Each row was made from one small tree. Brackets hold a mark, then the marks that hang from it, in alphabetical order. Every link used is in the known rows. Write each row's tree.
In the rows, 128 means zero.
Known rows:
[dukol [beti [kivi relofu] [leli kimes] [mezu kazi]]]: [114 180 135  89  83 126 155 182  75 124  73 109 125  74 172 184 134 159
 134 162  63 107 108 122 117 167  53  92 126 161 165 142 184 111 117 127
 175 159  84 188 120  66  81 167  99  96 118 172 118  84 150 134 113 174
 111  76 112 100 132 112  93 113 157 124  80 129 194 175  99 149 107 210
  97  96 108 156 118 102 104 148 187 125]
[beti [dukol fofu] kivi [leli kimes] mezu]: [138 132 137  99  84 110 140 212 117 134  57 166 133  67 168 172  99 170
 125 142  60 113 119  99  93 167  38 115 110 102 143 163 119 131 104 166
 148 111  60 173 120  91  60 157 125 105 122 183 145 104 171 150 134 170
 134  54  84  58 134 105 146 133 126 131  95 162 147 134 114 165  93 179
 121 108 121 125  88 142  98 182 147 142]
[dukol fofu]: [106  98 122 146 112 129 123 128 134 116 111 151 145 128 123 164 136 148
 124 109 137 127 110 139 111 148 119 121 108 134 117 153 154 136 142 127
 117  88 127 112 107 150 122 124 121 104 104 166 132 125 128 115  97 133
 126 100 107 103 142 115 142 129 127 118 110 146  78 114 134 120 126 149
 130 129 110 109  83 146 134 198 138 135]
[dukol [beti leli]]: [ 84 111 125 136 111 155 128 134  99  97 119 132 133  96 126 138 151 165
 129 137 109 119 129 143 100 159 105 108  95 107 141 155 182 119 138 121
 128 148 111 168 115 132 100 118 116  91 129 155 140 120 129 120 101 133
 124  93 111 114 128 127  86 105 143 118  97 142 118 134 114 118 117 159
 115 115 102 115 100 154 133 185 131 137]
[kazi [mezu [beti [dukol fofu] [kivi [relofu kimes]] leli]]]: [100 139 135 127  85 150 146 127 151 122  56 145 157 104 166 155 124 170
 146 157  71  94 171 132 102 148  65 131  94 186 190 173 123  80 138 176
 118 139  47 141  88  64 112 146 134 119  84 199 157 112 125 100  91 170
 162  24  92  60 166  98  83 121 140 123 165 148 126  79 106 144 129 155
 111  95 119 134 110 145 103 161 152 133]
[kazi [mezu [beti [dukol fofu] kivi leli]]]: [ 89 111 137 126 109 121 138 133 136 131  75 157 154 102 146 175 132 160
 144 154  76  92 122 113  89 144  71 118  70 148 165 164 133  99 121 170
  90 116  57 141  98  94  99 122 113 124  92 192 137 113 137  92  96 170
 151  34 103  50 148  96 109 126 110 131 143 154 138  87 139 128 129 174
 115 110 120 123 105 163 105 190 151 125]
[fofu [dukol [beti [kivi [relofu kimes]] leli [mezu kazi]]]]: [110 182 127 126 101 142 144 189  84 142  69 105 133  75 169 148 128 152
 155 163  68 101 152 149 100 164  74  77 129 205 165 176 181 118 135 120
 135 169  45 167 114  53  68 195 123 100 121 193 148  83 122 123 116 189
 145  67 105 110 142 109 125 104 185 119 128 127 197 132  95 168 108 193
  96  50 108 150 132 119 114 145 144  95]
[beti dukol [kivi relofu] [leli kimes] [mezu kazi]]: [124 168 139  84 109 111 160 204 105 128  60 139 123  57 183 172  92 156
 129 162  24 120 107 104  87 165  38  96 169 169 170 141 134 108 107 142
 188 137  70 171 119  44  94 169 106  92 105 174 130  81 169 160 128 177
 116  59  92  82 133 105  92 123 161 130 115 145 200 165 107 164  96 216
 107  91 119 139 117 104  77 127 170 110]
[dukol [beti [leli kimes]]]: [114 128 126 117 103 142 110 135 107  94 100 131 112  90 153 153 146 179
 129 135 120 129 116 135 102 157  92 119 101  89 130 135 184 114 122 128
 150 139 120 175 116 138  86 129 115  99 144 163 131 110 139 127 113 141
 107  88 108 110 109 124 102 109 142 119  59 147 109 154 102 126 122 166
 124 111 118 140  89 131 123 196 137 144]
[togot [relofu kimes]]: [108 124  92 118 115 162 130 124 157 112 122 124 116 125 144 127 111 164
 149 127 144 146 154 146  91 142 116 108 127 145 131 153 150  95 158  86
 133 144  98 117 105 117  93 159 141 108 136 159 165 111 115 128 114 102
 139 115 100 125 155 143  99 128 158 138 114 144  99  83  91 130 139 130
 124 107 108 151  92 144 137 170 127 114]
[relofu kimes kivi]: [110 151 114 156 112 150 143 138 140 133 131 134 122 148 165  80 147 155
 133 112 137 126 152 143  87 142 103 115 124 120 143 143 131  99 129  97
 111 149  99 118 118 131  96 173 149 122 109 175 180 113 133 104 100 122
 119 118  94 138 150 105 108 128 175 137 141 126 103 116  92 129 145 120
 145  91  98 160  88 127 144 163 142 124]
[beti [dukol fofu] [kivi relofu] [leli kimes] [mezu kazi]]: [120 168 134  83  86 109 158 201 115 136  42 145 147  69 169 201  99 150
 132 156  43 116  98 103 101 168  39  98 145 165 165 156 139 111 124 162
 176 105  54 158 114  53 100 163 113  96  98 195 116  90 157 144 125 188
 120  46  95  69 150 102 128 131 141 120 109 152 167 159 119 166  77 217
 107  93 124 137  95 122  86 163 167 125]
[leli [beti kivi] kimes]: [164 145 135 118 104 128 123 142  98 118  96 148 123 105 163 163 151 142
 148 118 125 101 128  77  65 134  85 119 138 100 149 101 163 103 116 120
 140 151 129 130 108 136  89 142 105 116 113 144 116  89 156 151 103  95
 103  96  91  80 121 117 117 116 131 127  79 119 136  92  92 122 132 153
 151 133 108 150  99 113  94 163 170 170]
[leli [beti dukol kivi mezu] kimes]: [168 167 146 117 106 123 140 187 102 135  74 146 117  68 185 159 130 132
 151 127  81  91 123  87  78 147  39 122 122 122 144 125 130 130  85 125
 152 162  86 145 112  95  69 142 113 115 135 153 132  73 176 171 134 129
 108  69  73  55 121 109 115 126 147 124  87 132 165 104 100 131 121 165
 118 134 116 132 121 129  91 163 146 140]
[mezu [beti kivi] kazi]: [ 80 123 113 147 125 106 141 122 109 139 107 101 135 123 131 171 149 124
 159 131 105  85  90 113  83 125 107 100 128 144 134 126 168  82 115 102
  70 140  94 108 111  94 110 137  93 106 102 152 109 118 111  72 100 148
 106  84 133  96 133 100 100 138 141 128 122 126 171 117 131 112 137 182
 133 103 104 157 102 116 115 165 195 115]
[mezu kazi]: [ 89 129 114 128 126 123 136 133 120 121 128 127 111 122 133 153 130 125
 133 124 109 125  92 134  92 132 128 103 137 154 109 121 163 109 134  99
 113 129 125 106 124 119 125 136 103 105 108 148 138 113 131 104 101 137
 111 100 128 119 139 107 121 121 143 129 104 130 132 141 137 114 124 177
 124 110 110 139  99 120 141 163 162 104]
[mezu beti kazi]: [ 80 119 111 144 137 125 127  96 124 132 123 102 121 133 135 174 140 126
 150 131 114 111  82 134  96 121 124 103 127 143 115 129 165  90 111  89
  78 128 115 103 110 110 104 131  94  97 116 149 115 117 105  69 109 150
 105  79 138 111 140 106 100 124 153 127 113 126 131 124 132 105 140 173
 126 109 115 144 106 125 122 175 186  96]
[nepad [beti kivi]]: [136 135 123 141  98 120 135 133 109 117 119 144 121  92 129 150 158 154
 125 128  91 114 134 133  92 147 119 108  99 106 141 136 154 118 128 107
  89 112 102 111 103 116 141 108 103 110 103 145 141 127 137 134 107 115
 110 112  95 103 112 100  93 122 141 116 130 128 153 119 127 107 141 143
 132 124  88 115 100 130 101 164 157 157]
[mezu [beti [dukol fofu] [leli kimes]]]: [105  98 126 108 111 123 105 121 145 109  65 143 145  90 147 183 134 180
 145 131  93 124  97 109  82 137  68 130 108  97 153 151 143 105 104 155
 116  96  76 147 103 125  82 115 120  83 124 177 117 110 123 105 118 166
 114  44 103  71 124 112 111 126 127 118 101 163  83 120 119 125 115 173
 135 119 137 119  77 154 104 194 128 149]
[mezu [beti [dukol fofu] [kivi relofu] leli] kazi]: [ 64 117 117 112 100 114 149 141 118 126  61 124 186  95 139 198 126 141
 155 148  56 104 103 107  94 143  65  96 132 175 190 163 151  82 127 158
 110 106  54 135 100  59 132 117  97  83  71 188  97 111 109  97  96 172
 119  48 126  75 153 109  87 129 131 107 150 155 139 114 141 134  92 208
 129  87 117 120  98 140  82 155 166 133]
[nepad [beti kivi leli]]: [115 113 122 116 100 138 133 147  92 107 112 146 117  80 131 144 139 175
 118 139  67 127 141 122  77 149 112  96 101  76 171 158 163 105 133 127
 107 125  84 139 105 107 122 115  96 105 100 153 146 134 141 138 108 131
 112  99 101 101 115 102  90 101 144 120 141 137 158 127 126 114 131 159
 134 124  86 115  90 135  97 164 154 154]
[beti [dukol fofu] [kivi [relofu kimes]] leli mezu]: [112 154 128 114  77 149 162 209 128 124  46 154 144  78 169 135  95 169
 137 145  52 115 163 120 105 178  52 115 131 174 184 206 126 121 129 160
 167 143  54 174 106  58  91 175 151  99  90 196 157 107 154 147 115 162
 149  49  78  80 157 111 105 121 163 121 153 160 148 110  98 177  94 167
 108  91 109 113 102 155 111 161 138 125]

Which tree is each row?
[128 127 121 139 111 138 142 181 123 113  95 152 159  96 147 137 126 131
 132 131  70 111 144 115  93 154  88 110 154 186 169 142 140 103 120 131
 158 124  95 118  94  90 152 124 120  96  94 165 133 101 148 171 104 114
 126 101  84  90 129 116  48 134 139 118 145 145 137 112 118 139 107 159
 115 102 106 102 117 127  77 133 136 137] | [beti dukol [kivi relofu]]
[ 87 141 125 102 115 113 170 202  82 135  99 127 102  82 152 156  95 147
 124 153  49 102  96 114  85 154  81  73 131 124 143 168 145 119 114 125
 141 156  83 154 134  68  75 176 102 108 104 157 142 110 155 112 118 170
 119  77 121 102 151 107 141 111 150 138 122 138 203 140 122 143 101 199
 110  96  98 146 111 134 119 157 190  90] | [beti kivi leli [mezu kazi]]
[143 177 141  98 103 114 142 165  87 145  85 117 100  90 179 181 138 125
 146 134  91  91  94  88  78 137  67 100 136 129 130 107 166 117  99 108
 137 160 104 129 118  88  62 172  87 119 118 147 122  79 163 124 119 137
  92  86 106  77 139 104 151 112 157 127  71 116 185 113 102 130 129 186
 126 125 110 172 124 102 109 166 203 122] | [leli [beti kivi [mezu kazi]] kimes]
[ 88 121 129 128  91 138 138 160 107 116  89 140 124  93 135 174 141 178
 119 135 104 109 118 148 127 175  86 106  61 116 143 192 173 143 123 141
 128 123  93 184 124 123  82 143 123  95 123 169 134 113 136 110 105 171
 137  68 115  91 144 112 145 107 142 114  82 157 108 132 124 134 111 172
 109 124 105 110  98 168 147 221 137 124] | [dukol [beti leli mezu] fofu]
[146 169 132  96  90 105 145 171 104 152  54 141 138  79 175 205 133 116
 154 123 102  99  86  86  82 142  43 113 112 135 133 119 137 123 104 134
 129 124  69 130 118  85  75 143 100 110 112 174 107  73 158 129 128 148
 100  41 101  44 143  94 163 131 138 116  80 132 160 106 125 129 106 201
 123 120 125 151 109 119 109 176 159 136] | [leli [beti [dukol fofu] kivi [mezu kazi]] kimes]
[132 161 143 109 118 120 118 168  95 138  77 117 109  64 167 186 133 152
 148 159  81 112  89 139  94 151  78  91 112 148 115 142 182 146 111 120
 128 125  67 164 129 100  40 168 106  99 168 180 136  69 130 113 134 201
 120  65 113 103 115 109 166 106 167 129  58 125 173 180 115 141 121 203
 105  85 123 158 121 116 120 183 127  93] | [fofu [dukol [beti [leli kimes] [mezu kazi]]]]
[103 149  95 125 114 150 155 131 158 124 129 113 137 144 160  92 131 167
 147 125 151 141 161 144  96 143 101  98 113 137 150 147 130  79 152  82
 123 142  69 111 110 112  97 182 145 127 131 170 178 108 116 126 103 117
 137 131  91 137 170 130 100 131 167 140 138 138 101  97  86 132 147 130
 148  95  97 170  88 137 148 168 126 113] | [togot [relofu kimes kivi]]
[133 145 131 131  88 120 155 199 131 132  61 153 156  87 154 165 114 141
 136 136  61 103 133 116 119 175  64 109 121 196 157 168 126 137 117 149
 153 111  79 132  98  78 136 143 132  98  89 184 127 103 153 158 112 148
 140  76  82  71 148 105 113 140 139 109 140 148 136 114 126 155 108 176
 100 102 108  97 113 143  94 155 144 136] | [beti [dukol fofu] [kivi relofu] mezu]
[ 65 104 120 120 119 117 144 134  94 125 100 115 129 110 138 169 133 146
 141 148  71  96 101 111  73 130  95  84 133 114 162 150 154  79 114 119
  89 143  83 140 116  84  89 149  85 100  97 157 116 128 114  79 101 161
 110  71 138  93 132 107  95 113 142 130 135 136 176 113 122 120 115 193
 134  97  96 151 100 135 111 165 194 112] | [mezu [beti kivi leli] kazi]
[114 128 136 155 120 122 140 121 130 133  95 146 125 103 159 155 140 126
 152 143  83  80 128 124  90 128  81 125  88 174 136 124 127 101 101 138
  84 145  80 108  97  96 116 114 112 127 115 172 137  99 136 105 105 145
 149  62  97  57 132  95  91 138 121 138 138 132 154  85 132 116 150 156
 111  98 119 141 127 138 101 173 154 110] | [kazi [mezu [beti dukol kivi]]]
[107 160 141 118 109 123 146 188  73 138  79 114 151  69 156 179 138 147
 150 165  58  92 130 136 101 158  76  68 121 207 160 167 191 138 131 133
 135 150  52 158 118  60  88 162  98  99 123 181 119  85 133 140 114 187
 140  77 104  99 138 106 119 107 172 115 117 127 197 152 121 160 107 211
  96  67 100 133 145 120 107 148 147  99] | [fofu [dukol [beti [kivi relofu] leli [mezu kazi]]]]
[127 171 129 123 106 135 149 147 124 140 104 130 106  67 150 165 121 130
 128 143  56 128  86 154  99 135  91  98  99 145 109 140 144 137 101  92
 100 119  67 107 119  74 125 110 103  96 128 157 162  97 139 141 138 170
 115  71 106  99 127  90 121 120 168 121 135 129 168 180 145 109 130 180
  94 119 112 108 122 131 109 164 137  98] | [nepad [beti dukol [mezu kazi]]]
[129 130 124 112 100 121 134 194 124 112  77 163 129  72 163 139 111 162
 133 137  69 124 126  93  67 145  58 111 147  93 157 137 134  96 113 150
 154 136  91 158 118 103  80 138 120 101 127 170 137 108 165 156 123 130
 119  83  84  81 114 120  96 131 130 135 109 152 147 129 103 141 108 173
 134 106 121 129  85 130  83 157 137 143] | [beti dukol kivi [leli kimes]]
[101 150 124 127 113 112 170 186  96 157 102 119 102 103 162 169 116 125
 130 142  82  97  95 114  99 148  89  80 130 158 117 146 146 126 113 108
 112 150  99 131 129  81  93 170 106 116 109 160 137 102 146 112 114 154
 121  83 115  96 149 100 145 128 157 134 118 129 198 131 130 132 122 186
 112 104  97 149 120 116 121 158 194  94] | [beti kivi [mezu kazi]]
[127 126 140 101  97 123 126 189 136 121  64 164 117  67 163 168 103 177
 122 140  70 134 100 116  94 165  47 122 113 104 125 169 132 144 104 157
 158 102  83 172 118 109  68 148 135  96 136 180 140  97 162 145 137 172
 129  46  88  73 142 109 152 124 141 128  86 165 116 143 115 153  98 175
 117 115 130 113  79 156 111 188 129 127] | [beti [dukol fofu] [leli kimes] mezu]
[148 136 142 165 122 134 117 170  99 136  97 121 121  93 151 158 159 135
 149 130 105 100 120 157 103 151 104 103  87 184  96 159 177 172 110 111
 107 142  91 140 108 127  87 148 122 106 162 171 140  83 129 137 122 161
 150  95  92 102 123 109 146 116 166 120  89 128 135 135 122 138 137 157
 102  96 103 114 134 143 125 187 106  98] | [fofu [dukol [beti mezu]]]
[ 81 145 132 123 110 143 147 171  86 121 108 113 110  88 142 170 122 155
 126 152  79 117  90 149 114 161  85  83  90 145 121 169 182 130 118 105
 128 165  92 171 130  93  68 156 101  90 130 153 145 101 140 107 114 169
 122  69 127 110 142 114 123  96 169 127  85 137 165 171 123 124 108 198
  94 107 105 133 118 135 150 186 155  92] | [dukol [beti leli [mezu kazi]]]
[131 142 147 130 105 131 138 199  83 123  79 126 145  67 161 163 143 171
 147 154  58  89 153 137 106 177  83  84 117 184 173 180 177 150 126 141
 150 147  63 184  97  78  96 157 116  96 132 182 136  79 138 160 112 165
 154  95  87  94 129 110 109 101 167 113 121 129 180 131  99 167 112 183
 100  76  95 116 134 132  89 145 128 115] | [fofu [dukol [beti [kivi relofu] leli mezu]]]
[ 69 171 119 110  64 148 160 177  93 137  63 115 135 102 162 163 130 164
 143 147 100 102 145 144 124 178  60  97  95 177 168 190 184 107 155 134
 137 149  59 173 119  59  80 177 128  99  89 189 140 103 126 101 107 181
 134  52 124 100 172 110 130 112 169 112 119 137 162 128 103 152 100 182
 101  84 100 147 107 127 144 184 175 126] | [dukol [beti [kivi [relofu kimes]] leli [mezu kazi]] fofu]
[ 89 136 118 127  61 161 135 152 109 106  82 134 156 110 145 142 152 178
 140 133 119 111 182 141 113 178  87 107  98 157 185 181 178  90 165 155
 141 134  86 174 103 100 110 147 139  97  88 184 132 122 128 113  87 138
 137  79 102  99 150 121  85 114 153 108 119 145 117 111  98 152 106 148
 121  92 100 129  87 143 127 173 147 170] | [dukol [beti [kivi [relofu kimes]] leli] fofu]
[157 187 139  90  86 116 149 174 114 141  45 133 155  80 179 207 133 115
 157 142  83  95 100  89  94 150  39 112 137 175 159 115 151 118 109 145
 156 116  71 122 111  67 105 146  96 106  89 172  89  65 158 153 116 149
 101  42  93  49 153 100 131 132 147 101  92 129 157 115 118 150 103 207
 115 119 129 135 122 111  79 162 165 142] | [leli [beti [dukol fofu] [kivi relofu] [mezu kazi]] kimes]
[111 158 128 128 129 124 157 182 122 141  98 133 108  86 159 158 102 114
 131 139  68 117  86 138 101 141  78 101 138 170  88 141 139 144 101 103
 131 141  87 116 130  82 107 144 119  96 130 160 155  95 146 125 134 155
 115  68 106  93 141 107 128 128 155 134 115 141 163 151 137 129 113 192
  99 109 116 126 122 133 127 171 143  81] | [beti dukol [mezu kazi]]
[121 151 134 111 106 130 143 154 121 143  78 130 138  88 153 195 125 114
 145 122  95 104  86 115  99 132  66 115 104 166 121 140 155 142 114 124
 111 125  80 114 120  86 103 126 107 103 109 162 129  78 142 123 118 145
 112  40 109  63 164  94 157 119 156 106 110 143 132  99 145 114 107 198
 106 126 120 124 119 145 130 186 142 107] | [leli [beti [dukol fofu] [mezu kazi]]]
[109 187 126 106  85 154 163 162  96 127  92 117 105  72 161 137 112 170
 131 162  40 119 145 148  99 164  85  88 131 142 182 177 161 107 131 110
 139 150  59 146 106  39 101 174 113 106  89 168 164 107 141 130 122 179
 121  78 107 121 144  94 104  88 201 121 156 128 200 147  99 145 127 173
 114  97  90 143 116 116  95 141 188 116] | [nepad [beti [kivi [relofu kimes]] leli [mezu kazi]]]
[107 145 138 136 104 158 149 136 141 115  81 137 138  99 176 124 115 170
 147 164  52  93 174 134  87 145  68 126 124 190 195 158 132  78 121 152
 137 172  57 144  85  49 104 156 135 123  94 189 158 102 129 109  99 161
 155  40  89  76 153 109  56 116 160 135 173 137 163  92  94 150 133 155
 110  80 125 139 122 139  91 135 150 109] | [kazi [mezu [beti dukol [kivi [relofu kimes]] leli]]]
[145 171 134 122  73 163 153 178 120 133  53 150 145  91 182 154 132 137
 158 124  88  88 175 105  99 164  46 126 123 195 176 169 138 127 120 147
 152 153  67 132  97  70 100 156 146 105  88 180 140  78 152 154 111 129
 131  50  77  58 158 104  98 122 172 108 148 139 134  70  96 154 109 147
 113 108 109 116 122 143 100 153 137 153] | [leli [beti [dukol fofu] [kivi [relofu kimes]] mezu]]
[ 80 129 112 141 136 118 130 114 137 128  98 111 133 112 144 171 137 113
 153 128  95 111  82 126  86 119  94 108 132 165 124 125 155  94  99  99
  73 131  81  95 110  92 116 101 106  92 123 160 123 105 108  91 116 154
 106  60 130  93 130 107  83 131 148 130 131 137 135 132 145 105 128 189
 120 102 123 132 109 138 107 169 142  98] | [mezu [beti dukol] kazi]
[ 66 139 112 116 108 147 142 128 114 121  83  97 132 113 159 145 126 162
 154 151  68 106 135 123  83 141  88  94 165 160 183 160 172  63 131 122
 116 168  80 145 102  59 101 169 112  99  81 168 128 120 109  83  98 164
 111  69 124 112 148 116  65 103 175 126 157 134 165 108  91 137 126 174
 135  80 104 163 103 121 101 139 199 114] | [mezu [beti [kivi [relofu kimes]] leli] kazi]
